Every row comes from one small tree of marks. Brackets hold a mark, then the marks that hang from it, in the order of their numbers. Every link used is in the known rows. Which tree was each row made from?
Known rows
(Q145 (Q8 Q905) Q664): [-0.89  0.97 -0.33  2.42  0.14  0.19  2.65 -3.34  6.42 -1.41  1.04  2.12
  2.41  3.88  0.73  0.86 -1.73  2.70  5.23 -1.09]
(Q220 (Q961 Q914) Q962): [ 2.82 -5.09  1.16 -1.33 -4.40 -0.38 -0.74  2.85 -2.76  0.74 -2.49  2.02
  0.92 -1.93 -4.66  0.46  3.57 -2.82 -4.51  0.94]
(Q220 Q961 (Q962 Q914)): [ 1.03 -2.01  1.46  0.94 -4.15 -0.26 -0.33  1.77 -4.77 -0.01 -2.83  3.07
  0.82 -3.07 -6.48  1.84  2.13 -2.57 -2.90 -2.50]
(Q145 Q8): [ 1.28 -0.41 -0.68  2.41  0.67  0.80  1.35 -2.06  3.63 -2.14  0.33  0.16
  0.20 -0.71  0.14  0.11 -0.44  0.87  1.97  1.21]
(Q8 (Q145 Q664) Q220 Q905): [-0.41  2.11 -0.46  2.65  0.56  3.97 -0.79 -0.45  5.95  2.30 -1.31  4.48
  1.31  3.33 -0.67  0.86 -0.90 -1.30  8.22 -1.34]
(Q220 (Q962 Q905 (Q914 Q8))): [-0.56  1.97  1.61  1.59 -3.42  1.55 -1.07  0.58 -0.07 -2.74 -0.77  1.74
  0.21 -2.97 -2.10  2.63  2.34  0.08 -0.79 -4.23]
(Q220 (Q961 (Q914 Q8 Q664)) (Q962 Q905)): [ 0.26 -4.12  2.74  0.11 -3.99 -0.01 -0.05  3.56 -0.25 -3.11 -1.88  2.53
  2.45 -1.24 -4.37  0.99  3.29 -2.76 -1.85 -0.49]
(Q962 Q905 (Q914 (Q8 Q145 (Q220 Q961)) Q664)): [-3.32  2.26  4.13  4.56 -0.15  2.64  0.35  0.69  2.79 -4.61 -0.90  3.88
  1.89 -0.58 -3.46  2.59  0.95 -1.99  5.61 -2.68]
(Q664 Q914): [-2.20  1.90 -1.37  0.44  0.50  0.00 -2.01 -1.00 -1.51  0.85 -0.73 -0.36
  0.76  1.78 -0.92  0.79  0.72  0.96 -0.27  1.48]
(Q961 (Q914 (Q8 Q220) Q664)): [-0.46 -4.83  2.71  1.16  0.19  0.73 -2.65  2.27  3.27 -1.83 -0.84  0.44
  0.46  1.01 -0.23 -0.57  4.03 -0.89  0.18  4.52]
(Q8 (Q145 (Q664 Q914)) (Q220 Q961 Q962) Q905): [-0.62  0.84 -1.02  2.94 -1.59  3.76 -2.10  0.76  2.84  2.56 -3.32  5.81
  2.43  2.52 -4.52  1.63  0.29 -2.85  6.48 -1.92]
(Q145 (Q8 (Q220 Q961 (Q962 Q914)) Q905) Q664): [ 0.15 -0.61 -0.54  4.20 -1.27  2.36  1.14 -2.04  4.47 -0.67 -2.57  4.99
  2.23  0.35 -2.15  0.99 -1.49  1.28  5.78 -2.48]
(Q145 (Q8 (Q220 (Q962 Q914)) Q905)): [ 1.55  1.03 -1.73  3.68 -0.49  3.74 -0.21 -1.60  3.36 -0.78 -3.52  3.09
 -0.43 -1.86 -1.69  0.78 -1.16  1.21  4.01 -1.05]
(Q8 Q145 (Q220 Q961 (Q962 (Q914 Q664))) Q905): [ 0.69  0.36  0.34  3.43 -1.84  4.16 -1.76  2.06  1.07  1.42 -4.35  6.25
  0.76  0.29 -6.45  2.20  0.83 -4.18  5.47 -1.68]
(Q914 (Q8 Q145 Q905)): [-2.40  2.51  2.69  1.63  0.72  0.88 -0.18  0.28  5.56 -2.03  0.36 -0.21
  1.11  3.19 -1.40 -0.69  1.30 -2.17  3.44 -0.11]
(Q8 Q145 (Q220 Q962) Q905): [ 1.65  1.67 -1.52  2.46 -1.09  5.02 -2.64  1.16  3.58  2.08 -3.06  4.22
 -0.47  0.26 -2.40  1.62  0.50 -2.49  5.39 -1.42]
(Q664 (Q914 (Q8 Q145 Q220 Q905))): [-3.59  3.30 -0.25  2.53  1.58  2.36 -3.12 -0.48  2.74 -0.03 -1.95  0.35
  1.14  2.64 -1.66 -0.15  1.04 -0.62  3.67  1.10]
(Q8 (Q145 (Q664 Q914)) Q220): [-0.41  0.05 -0.77  3.85  1.14  3.50 -2.96 -0.66  4.50  1.95  0.20  3.03
  1.19  1.30  0.09  1.25  1.22 -1.73  6.37  0.68]
(Q914 (Q8 Q220)): [-1.81 -0.48  1.34  2.88  1.42  2.28 -2.01  0.84  3.59 -2.12 -2.16 -0.23
  0.03 -1.90  0.44 -2.57  0.42 -0.76  2.76 -0.44]

Write each row's tree
[-2.55  1.65  2.01  3.27  1.20  2.76 -1.28  0.11  7.17 -1.30 -0.83  1.68
  1.55  2.45 -0.44 -1.12  0.51 -1.60  6.47 -1.10]  (Q914 (Q8 (Q145 Q664) Q220 Q905))
[-0.68 -2.99  3.20  2.87 -3.26 -0.53 -1.46  2.76 -2.35 -2.45 -1.42  2.99
  1.69 -1.44 -7.21  2.41  3.74 -4.08 -0.90 -1.39]  (Q220 Q961 (Q962 (Q914 (Q8 Q145) Q664)))
[-4.33 -0.77  1.80  4.03  2.02  1.49 -2.28  2.26  3.95 -3.85 -2.35  1.80
  1.22  2.52 -1.26 -0.61 -0.25 -0.68  5.84  0.06]  (Q914 (Q8 Q220 Q905) Q664)
[ 0.96  0.18 -1.44  4.29 -0.31  3.41 -0.46 -1.04  3.37 -1.58 -3.22  3.48
 -0.16 -1.06 -1.96  1.37 -0.94  1.03  4.58 -0.48]  (Q145 (Q8 (Q220 (Q962 (Q914 Q664))) Q905))
[ 0.26 -4.01  2.88  1.77 -0.83  1.83 -2.80  2.58  4.87 -2.29  0.19  1.30
  0.80  0.84 -0.68  0.99  5.16 -2.20  1.29  3.69]  (Q961 (Q914 (Q8 Q145 (Q220 (Q962 Q905))) Q664))
[-2.61  2.96  2.36  2.02 -0.90  0.86  1.36 -0.28 -0.40 -3.28  0.17  3.23
  1.14  0.10 -2.07  4.01  0.00  0.69  2.69 -2.87]  (Q962 Q905 (Q914 Q664))
[-1.99  1.73 -2.20  4.06  1.05  2.56 -0.03 -3.62  5.86 -0.05 -1.64  3.18
  2.43  3.20  0.36  0.65 -2.14  3.22  7.05 -0.30]  (Q145 (Q8 Q220 Q905) (Q664 Q914))
[ 0.62 -0.95 -1.49  4.06 -0.64  3.86 -4.56  0.30  3.60  1.91 -0.11  3.54
  0.82 -0.19 -0.56  2.42  2.64 -1.95  4.87 -0.30]  (Q8 (Q145 (Q664 Q914)) (Q220 Q962))
[-3.35 -0.07  3.84  3.36  0.05 -0.69 -1.32  0.46  0.03 -3.38  0.22  0.94
  0.68  0.76 -2.94  2.02  2.54 -0.51  1.18  0.01]  (Q962 (Q914 Q8 Q664))
[-2.56  3.72  3.33  2.71 -0.88  3.01  1.30 -0.38  1.31 -3.15 -2.82  2.88
  1.13 -2.89 -2.48  0.61 -0.58 -0.29  3.23 -4.29]  (Q962 Q905 (Q914 (Q8 (Q220 Q961))))
[ 0.61 -0.94 -0.14  3.58  0.88  3.59 -1.99 -0.22  5.31  1.49  0.53  3.29
  0.78  0.34  0.54  0.85  0.84 -2.07  6.45  0.08]  (Q8 (Q145 Q664) Q220)
[-1.03 -1.97  3.04  2.55 -3.36 -0.30 -0.94  2.64 -2.12 -2.21 -2.12  3.50
  1.85 -0.38 -7.51  2.44  3.11 -3.78 -0.28 -1.82]  (Q220 Q961 (Q962 (Q914 (Q8 Q145 Q905) Q664)))
[-4.15  0.08  3.24  3.35  1.68 -0.26 -1.31  1.87  5.48 -4.38  1.51  0.75
  2.12  5.40 -2.24  1.25  1.96 -2.54  5.33  1.22]  (Q914 (Q8 Q145 Q905) Q664)
[ 2.14  0.93 -0.25  3.78 -1.52  5.43 -2.84  0.82  2.65  0.46 -1.46  4.13
 -0.62 -3.51 -1.95  2.82  1.97 -2.72  4.27 -1.95]  (Q8 Q145 (Q220 (Q962 Q905 Q914)))
[-3.87  1.48  3.67  2.88 -0.01 -0.49 -0.71  0.30  0.42 -3.04 -0.71  1.61
  0.82  2.28 -3.57  2.01  1.64 -0.14  1.97 -0.72]  (Q962 (Q914 (Q8 Q905) Q664))
[-0.31 -2.71  3.58 -0.69 -1.51 -0.89  1.59  1.27  1.92 -0.06 -1.18  1.62
  2.81  2.48 -3.81 -1.25  2.09 -3.03 -0.01  1.82]  (Q220 (Q961 (Q914 (Q8 (Q145 Q664) Q905))))
[ 0.86 -0.79  0.76  1.80 -0.04  3.69 -0.39  1.78  3.24  1.99 -3.86  5.03
  1.32  2.49 -4.51  0.13  0.35 -4.06  5.88  1.60]  (Q8 Q145 (Q220 (Q961 (Q914 Q664))) Q905)
[-3.09 -2.01  2.42  4.92  0.48  1.94 -2.72  3.39  4.30 -3.70 -1.95  3.20
  2.04  2.25 -4.23  0.66  1.83 -4.10  6.15  0.11]  (Q914 (Q8 Q145 (Q220 Q961 Q962) Q905) Q664)
[-2.24  0.07  3.14  2.48  0.73  0.03 -0.85 -0.08  6.13 -2.54  2.67 -0.49
  1.84  2.30  0.08 -0.35  2.56 -2.03  3.09  0.13]  (Q914 (Q8 (Q145 Q664)))
[-3.08  1.20  0.35  2.93  1.37  1.82 -3.12  0.02  1.71 -0.39 -1.86  0.31
  1.50  1.08 -2.41 -0.62  1.57 -1.80  2.65  1.64]  (Q664 (Q914 (Q8 Q145 (Q220 Q961))))
[ 0.82 -2.24 -0.83  4.47 -0.92  2.44  1.05 -1.68  5.21 -1.93 -1.10  3.99
  2.44 -1.57 -0.13  0.54 -1.31  0.91  5.52 -2.24]  (Q145 (Q8 (Q220 Q961 (Q962 Q905))) Q664)
[-3.30  2.21 -0.73  2.54  0.37  2.26 -3.49 -0.03  1.11 -1.35 -2.36  0.06
  0.94 -0.43 -0.60 -0.13  1.10  0.56  1.58 -0.33]  (Q664 (Q914 (Q8 (Q220 (Q962 Q905)))))
